Each row was made from one small tree. Brackets hold a mark, then the marks that hang from it, in alphabetical order. Every link used is in the known rows. Write each row's tree.
Known rows
(G A (C K P) (E T) J): [-0.230  3.513 -1.009 -0.281  2.252  2.534  0.279 -2.307  1.736  2.020
  3.417 -1.191 -1.561 -0.649 -2.241  0.285 -0.556  4.061 -1.308  0.183
 -1.751 -0.265  3.640 -1.290 -1.434 -4.449  2.489]
(C (G A E) (K (L Z))): [-0.073  1.207 -1.949 -0.875  4.240  0.757  0.809  0.128 -0.004  1.058
  3.256 -2.607 -1.741  1.060 -0.734 -0.252  0.465  3.538  0.127  4.572
 -0.053  3.008  2.866  3.172 -0.241 -2.806  1.694]
(P (C (G J) (K L))): [ 0.026 -0.612  0.430  0.482  3.299  0.479  0.301  0.461 -0.704  1.224
  1.000  0.141 -1.456 -1.470  0.122 -1.126 -0.759  4.910  0.035  0.702
 -0.665  0.741  4.334  0.274 -2.111 -1.484  0.025]
(J (G A (C K))): [ 0.099  2.680  1.194 -0.613  2.101  1.570 -0.604 -1.036  0.497  0.778
  1.992 -0.773 -1.419  0.247  0.193  0.707 -0.833  1.359  0.069  0.754
 -1.497  0.875  1.875  0.301 -0.511 -3.480 -0.166]
(L Z): [ 0.611  0.053 -0.973 -0.148 -0.358  0.409 -0.075  0.327  0.849  0.060
  0.854 -1.313 -0.349  0.837 -0.237  0.078 -0.160  0.356  0.561  1.358
  0.948  0.722  0.195  0.269  0.562 -0.296  1.166]
(C (G A J) (K L) P): [-0.334  1.326 -0.586 -2.513  3.918  0.742 -0.361 -1.139 -1.258  1.010
  2.045 -1.979 -1.500 -0.340  0.578  0.146 -0.541  6.554 -0.362  2.032
 -0.921  0.911  4.687  1.444 -2.705 -2.039  2.006]
(M (N Z) Q): [ 0.625 -1.048  0.049  2.140 -2.273 -0.253 -0.241 -0.976  0.597  1.377
 -0.929  0.322 -0.301  1.480  0.283  0.438 -0.510  0.376 -0.814  1.291
  0.318 -0.154 -1.077 -0.313  0.172  1.810  3.275]
(C (G E) P): [-0.353  1.199 -1.712  0.793  2.215  0.571 -0.764 -0.249  0.173  0.546
  1.327 -1.381 -0.898 -0.203 -1.018 -0.358  1.658  1.588 -1.522  1.984
 -0.602  0.353  1.710 -0.483  0.062 -1.592 -0.586]
(N M Z): [ 0.936  1.461  0.406  0.145 -1.559 -1.271 -0.812  0.771 -0.065 -0.101
 -0.439  0.803  0.319  1.429  0.096  0.578  0.458 -1.245 -0.990  1.824
  1.296  1.116  1.061 -2.073  1.040  0.226  1.547]
(M N Q): [ 0.402 -1.838 -0.132  2.409 -2.079  0.885  0.129 -1.245 -0.026  1.878
 -0.235 -0.289 -0.546  1.317  0.857  0.526 -0.595  0.053 -0.833  0.609
 -0.660 -0.658 -1.791  0.490 -0.528  1.248  2.156]
(M Q): [-0.435 -0.441  0.123  1.452 -0.776  0.013  0.373 -0.370 -0.306  0.529
 -0.443 -0.464 -0.724  0.843  0.484  0.204 -0.182 -0.023 -0.393 -0.450
  0.601  0.002 -1.008  0.144 -0.317  0.947  0.993]
(K C): [-0.205 -0.328 -0.006  1.247 -0.569 -0.567  0.810  0.330  0.801  0.239
  0.063 -0.615 -1.355 -0.972 -0.512 -0.418 -0.072 -0.323 -0.362 -2.267
 -0.281 -0.552  0.636 -0.451 -1.128 -0.449 -0.765]
(C (G (E T)) P): [-1.364  2.526 -2.001  1.469  2.372  0.765 -0.275  0.086  0.536  0.311
  1.820 -1.621  0.049  0.020 -1.618 -0.503  1.205  2.064 -1.649  0.273
 -0.970  0.443  1.802 -0.456  0.956 -1.924 -0.418]
(K (C (G J) P) (L Z)): [ 1.033 -1.060 -2.159  0.336  0.805  0.270  0.660 -0.496  1.126  1.523
  1.935 -2.909 -3.010 -1.439 -0.690 -0.702 -1.141  4.265 -0.209 -1.031
  0.319 -0.509  4.945 -0.144 -1.442 -1.334  1.258]
(J (G C (E T))): [ 0.222  2.094 -0.670  2.468  0.787  2.004  0.463 -1.552  2.111  1.800
  2.377  0.204 -0.700 -0.595 -2.282 -0.248 -1.044 -1.287 -0.748 -1.912
 -1.808 -0.144  1.452 -1.210  2.275 -3.865 -0.814]
(J (G C)): [ 1.027  0.853  0.617  1.063 -0.073  1.081 -0.298 -1.154  1.188  1.082
  0.871  0.271 -1.283 -0.629 -0.369  0.210 -1.267 -0.910  0.068 -1.245
 -0.959 -0.580  1.226 -1.183  1.041 -2.228 -1.165]
(C (G A (E T)) (K L)): [-1.599  2.442 -1.223 -0.195  4.884  0.355  1.361  0.001 -0.497  0.847
  2.987 -1.444 -0.257  0.331 -1.202 -0.438  0.144  3.609 -0.599  1.472
 -1.311  2.289  2.858  2.692  0.162 -3.068  0.790]
(P (C G K)): [-1.150  1.225  0.817  1.554  3.283  0.166 -0.801  2.118 -0.657 -0.468
  0.390 -0.428 -0.520 -0.282  0.279 -0.926  1.236  3.123 -0.670  1.670
 -0.468  1.296  1.888  0.105 -1.339 -0.996 -1.579]
(C (G A E J) P): [ 0.082  1.291 -1.750 -1.649  2.138  2.229 -0.596 -2.077  0.303  2.141
  2.195 -1.909 -1.465 -0.264 -0.475  0.064  0.538  3.565 -1.400  2.603
 -1.773  0.512  2.839  0.191 -1.154 -2.611  1.645]
(G A E): [-0.018  0.894 -0.946 -0.837  0.876  1.154  0.788 -1.087  0.553  1.238
  1.609 -0.817 -0.640  0.185 -0.493  0.278  0.363  0.044 -0.428  2.413
 -1.050  1.011 -0.160  1.327 -0.082 -1.894  1.392]
(P (C (G A (E T) J) K)): [-1.533  2.650 -0.536  0.342  4.022  2.667  0.221 -0.208  0.451  1.936
  2.711 -1.014 -0.712 -0.469 -1.023 -0.869  0.317  4.636 -1.303  1.805
 -2.284  1.721  3.348  0.679 -1.335 -3.778  1.206]
(P (C (K L))): [-0.377 -0.550  0.642  1.450  2.035 -0.940  0.799  1.284 -0.538 -0.301
  0.679  0.150 -0.823 -1.254  0.032 -0.749 -0.577  2.879  0.457  1.202
  0.129  0.684  2.086  0.598 -1.582 -0.868 -0.123]
(G A (C (K L)) (E T) J): [ 0.343  1.556 -0.800 -0.388  2.477  1.677  2.217 -2.144  1.423  2.727
  3.369 -0.168 -1.751 -1.189 -2.294 -0.256 -2.022  3.317 -0.130 -0.710
 -1.778  0.178  4.079  0.561 -0.748 -4.370  2.654]
(K (C (G J) P) L): [ 0.365 -0.915 -1.148  0.422  1.047 -0.259  0.638 -0.812  0.383  1.517
  1.057 -1.672 -2.569 -2.177 -0.455 -0.806 -0.906  3.820 -0.596 -2.333
 -0.702 -1.119  4.724 -0.516 -2.138 -1.176  0.024]
(E T): [-0.944  1.231 -0.356  0.691  0.277  0.088  0.457  0.277  0.371 -0.252
  0.471 -0.277  1.011  0.143 -0.778 -0.155 -0.424  0.326 -0.196 -1.672
 -0.376 -0.007  0.166 -0.017  0.958 -0.350  0.178]

Write each row's tree
[-0.450  1.001 -3.489  2.738  1.757 -0.261  1.588  0.643  1.883  0.960
  3.149 -3.404 -2.037 -0.921 -2.491 -1.005 -0.071  2.729 -1.000 -0.914
  0.012  0.452  3.813  0.359  0.668 -2.460  0.271] : (K (C (G (E T)) P) (L Z))
[-1.540  3.811 -1.555 -1.146  4.325  2.385 -0.674 -1.413  0.064  1.366
  3.204 -2.146 -0.603  0.437 -1.256  0.020  0.733  5.520 -1.831  1.802
 -2.005  1.295  3.913  0.384 -1.611 -3.623  1.990] : (C (G A (E T) J) K P)
[-1.504  2.220 -1.200  1.456  2.464  1.448  0.934  1.011  0.952  1.194
  2.015 -1.394 -0.132 -0.480 -0.937 -0.789  0.674  2.145 -1.044  1.512
 -1.865  1.483  1.165  0.960  0.937 -2.447 -0.152] : (P (C (G A (E T))))
[-0.072  0.529 -0.563 -1.005  3.605  0.425 -0.650 -0.664 -1.176  0.659
  1.450 -1.035 -1.360 -0.700  0.029 -0.326 -0.359  5.710 -0.539  0.851
 -0.422  0.252  4.922  0.147 -2.340 -1.364  0.982] : (C (G J) (K L) P)
[-0.034 -1.064 -0.677  1.303  1.367 -1.351  1.601  0.947  0.094  0.722
  0.446 -1.065 -1.862 -1.551 -0.320 -0.933 -0.299  1.362 -0.101 -2.286
 -0.358 -0.118  2.575  1.010 -0.503 -0.529 -1.529] : (K (C G) L)
[ 0.223 -0.338 -2.163  1.319  1.117 -0.950  0.768  0.990  0.911  0.298
  1.746 -3.367 -2.522 -0.961 -0.586 -0.694 -0.141  3.220 -0.089 -0.408
  0.895  0.118  3.485  0.429 -0.569 -0.836 -0.078] : (K (C G P) (L Z))
[ 0.353 -0.164 -2.107 -0.407  1.887  0.747  1.530 -1.919  0.828  2.882
  2.683 -2.410 -3.360 -1.962 -0.936 -0.557 -0.572  3.875 -1.002  0.098
 -1.726 -0.035  4.671  0.716 -2.078 -3.081  1.300] : (K (C (G A E J) P) L)
[-0.616  0.005 -0.449  2.098  4.103 -0.085  0.726  1.337 -0.326  0.773
  1.681 -0.207 -1.491 -1.184 -0.846 -1.403  0.596  3.045 -0.546  2.642
 -0.688  1.593  3.145  0.922 -0.967 -2.235 -0.993] : (P (C (G E) (K L)))
[-0.278  1.914 -2.457 -0.910  4.315  0.694  0.067 -0.115  0.028  0.557
  3.549 -3.611 -1.865  0.769 -0.631 -0.050  0.797  5.043 -0.343  5.117
  0.153  2.489  3.535  2.365 -1.001 -2.955  1.993] : (C (G A E) (K (L Z)) P)
[-1.005  1.242 -0.099  2.113  3.802  0.875 -0.442  1.397  0.036  0.385
  1.351 -0.330 -1.077 -0.408 -0.874 -1.168  1.718  2.363 -1.274  2.829
 -0.916  1.576  1.957 -0.012 -0.946 -2.238 -1.315] : (P (C (G E) K))
[ 0.490  0.895  0.614  1.556 -2.350 -1.297 -0.496  0.355 -0.361  0.465
 -0.885  0.398 -0.366  2.201  0.500  0.869  0.311 -1.116 -1.371  1.341
  1.827  1.145  0.014 -1.912  0.765  1.098  2.476] : (N (M Q) Z)
[ 0.487  1.945  0.337  1.599  2.335  1.741 -0.556 -1.389  1.148  1.269
  2.318  0.476 -1.813 -0.179 -1.516 -0.072 -0.251 -0.329 -0.773  0.810
 -1.465  0.586  2.110 -1.116  0.034 -4.222 -0.950] : (J (G (C K) E))
[ 0.436  0.864 -0.108  0.832  1.888 -0.910  0.419 -0.076  0.294 -0.056
  1.357 -0.563 -1.693 -1.273 -0.930 -0.042 -0.873  3.378  0.113 -0.154
  0.457 -0.752  3.402 -0.845 -1.313 -1.719  0.029] : (G (C (K L) P))
[ 0.779 -0.639 -1.409  1.116  3.529  1.591  0.419  0.063  0.723  2.084
  2.784 -1.017 -2.362 -0.789 -1.245 -1.401 -0.376  4.453 -0.247  3.239
 -0.257  1.689  4.624  0.480 -1.166 -2.964  1.425] : (P (C (G E J) (K (L Z))))
[ 0.015  0.018 -1.377  2.159  3.879  0.410  0.631  1.532  0.526  0.690
  2.526 -1.558 -1.839 -0.376 -1.166 -1.360  0.502  3.425 -0.129  3.849
  0.314  2.244  3.285  1.328 -0.332 -2.508  0.184] : (P (C (G E) (K (L Z))))
[-1.043  2.029 -0.676 -1.397  4.124 -0.522 -0.131  0.384 -1.466 -0.307
  1.738 -2.407 -1.028  0.082  0.824  0.306  0.356  5.549 -0.217  2.611
 -0.311  1.501  3.303  2.039 -1.792 -1.560  0.577] : (C (G A) (K L) P)
[ 0.068  0.537 -0.896 -1.907  4.304  1.509  0.714 -1.666 -0.625  2.282
  2.677 -0.781 -1.840 -0.241 -0.547 -0.401 -0.340  4.098 -0.450  2.580
 -1.596  1.681  3.986  2.205 -1.826 -3.166  1.958] : (C (G A E J) (K L))
[-0.391  1.687 -1.082 -0.320  3.737  1.979 -1.540 -1.298 -0.220  1.167
  2.040 -0.958 -1.540  0.010 -1.167 -0.426  1.217  4.120 -1.883  2.317
 -1.151  0.674  3.919 -0.898 -2.175 -2.685  0.844] : (C (G E J) K P)
[ 1.533  0.950 -1.161 -1.642  1.420  1.320  0.535 -1.651  1.239  1.631
  3.085 -2.520 -2.731 -0.636 -0.730  0.492 -2.068  5.647  0.767  1.637
  0.451  0.068  4.875  0.094 -1.861 -3.002  3.530] : (G A (C (K (L Z)) P) J)
[-1.000  1.804 -1.268 -1.277  4.492  1.658  1.110 -1.488 -0.285  2.062
  3.153 -0.977 -0.840 -0.100 -1.296 -0.558 -0.645  4.540 -0.630  0.772
 -2.041  1.736  4.106  2.137 -0.639 -3.595  2.109] : (C (G A (E T) J) (K L))
[ 0.700 -0.827 -2.005  1.254 -0.462 -1.165  1.221  0.331  1.332  0.239
  1.587 -2.736 -2.259 -1.256 -0.905 -0.351 -1.032  2.277  0.253 -0.646
  1.231 -0.419  2.690 -0.025 -1.056 -0.713  0.961] : (K (C P) (L Z))
[-0.029  2.816 -1.165  2.443  0.775  1.682 -0.275 -1.799  2.129  1.232
  2.686 -0.675 -0.856 -0.717 -2.230  0.006 -0.821  0.179 -1.216 -1.146
 -1.622 -0.727  2.212 -2.133  1.571 -4.027 -0.521] : (J (G (C P) (E T)))
[ 0.808  1.581  0.585 -0.472  0.225  1.471  0.076 -1.515  1.084  1.459
  1.452 -0.663 -1.190 -0.166  0.191  0.670 -1.462 -0.102  0.277 -0.093
 -1.420  0.129  1.076  0.217  0.950 -2.822 -0.222] : (J (G A C))
[ 1.907  0.200 -1.941  0.519  1.634  1.424  0.413 -1.963  1.920  2.073
  3.437 -1.345 -3.203 -1.000 -2.488 -0.341 -1.368  3.930 -0.106  1.612
  0.364 -0.323  4.948 -1.156 -1.427 -3.777  2.771] : (G (C (K (L Z)) P) E J)
[-0.951  1.696 -0.499  0.677  3.975  0.808 -0.764  0.384 -0.428  0.375
  1.434 -0.488 -0.805  0.635 -1.002 -0.720  1.832  1.533 -1.321  2.296
 -0.730  1.682  1.770  0.584 -0.685 -2.139 -0.730] : (C (G E) K)
[ 1.206  0.134 -0.538  0.691  1.426 -0.238  1.098  0.470  1.132  0.384
  1.939 -0.899 -1.890 -0.262 -1.139 -0.191 -1.198  2.169  1.076  0.373
  1.300  0.382  2.741  0.268 -0.010 -1.869  0.992] : (G (C (K (L Z))))
[-0.249  1.112 -1.527  0.058  3.656 -0.402 -0.700  1.046 -0.549 -0.717
  2.109 -2.760 -1.306  0.596 -0.148 -0.174  0.384  5.039  0.024  2.768
  1.167  1.437  3.734  1.048 -0.832 -1.206  0.700] : (C G (K (L Z)) P)
[ 0.146  0.680 -1.357 -0.122  1.989 -0.514 -0.237  0.270 -0.125 -0.721
  1.939 -2.185 -1.058  0.308 -0.345  0.102 -0.465  4.037  0.423  2.522
  1.555  0.918  2.825  0.600 -1.428 -1.080  1.761] : (C (K (L Z)) P)
[-0.548  1.680 -0.194 -0.967  3.258  1.177 -1.878 -0.553 -0.858  0.306
  1.069 -1.219 -0.976  0.047 -0.056 -0.118  0.732  5.022 -1.213  1.072
 -0.664  0.190  3.928 -0.915 -2.473 -1.411  0.577] : (C (G J) K P)
[ 0.704  1.390  0.252 -0.190  1.189  1.286 -1.056 -1.431  0.755  0.882
  1.286 -0.352 -1.803 -0.939 -1.139  0.213 -0.580  3.652 -0.587 -0.505
 -0.420 -1.293  3.801 -2.470 -2.506 -2.235  1.058] : (G (C K P) J)
[-1.024  2.263 -2.091  0.159  1.821  1.960  0.808 -1.437  1.517  2.376
  2.831 -2.730 -1.838 -1.221 -1.684 -0.483  0.160  3.596 -2.032 -1.334
 -2.372 -0.093  3.754 -0.327 -1.215 -3.410  1.084] : (K (C (G A (E T) J) P))
[ 0.644  0.098  0.497  0.733  1.775 -0.723  1.108  0.251  0.301  0.407
  1.102  0.440 -1.453 -1.137 -0.851 -0.290 -1.105  1.800  0.665 -0.898
  0.218 -0.269  2.569 -0.047 -0.660 -1.605 -0.220] : (G (C (K L)))
[ 0.393 -0.003 -0.753 -0.149  1.842 -0.409  0.392  0.643 -0.107 -0.313
  1.573 -1.185 -0.953  0.556 -0.312 -0.093 -0.765  2.542  0.944  1.859
  1.348  1.411  1.990  1.369 -0.644 -0.885  1.590] : (C (K (L Z)))
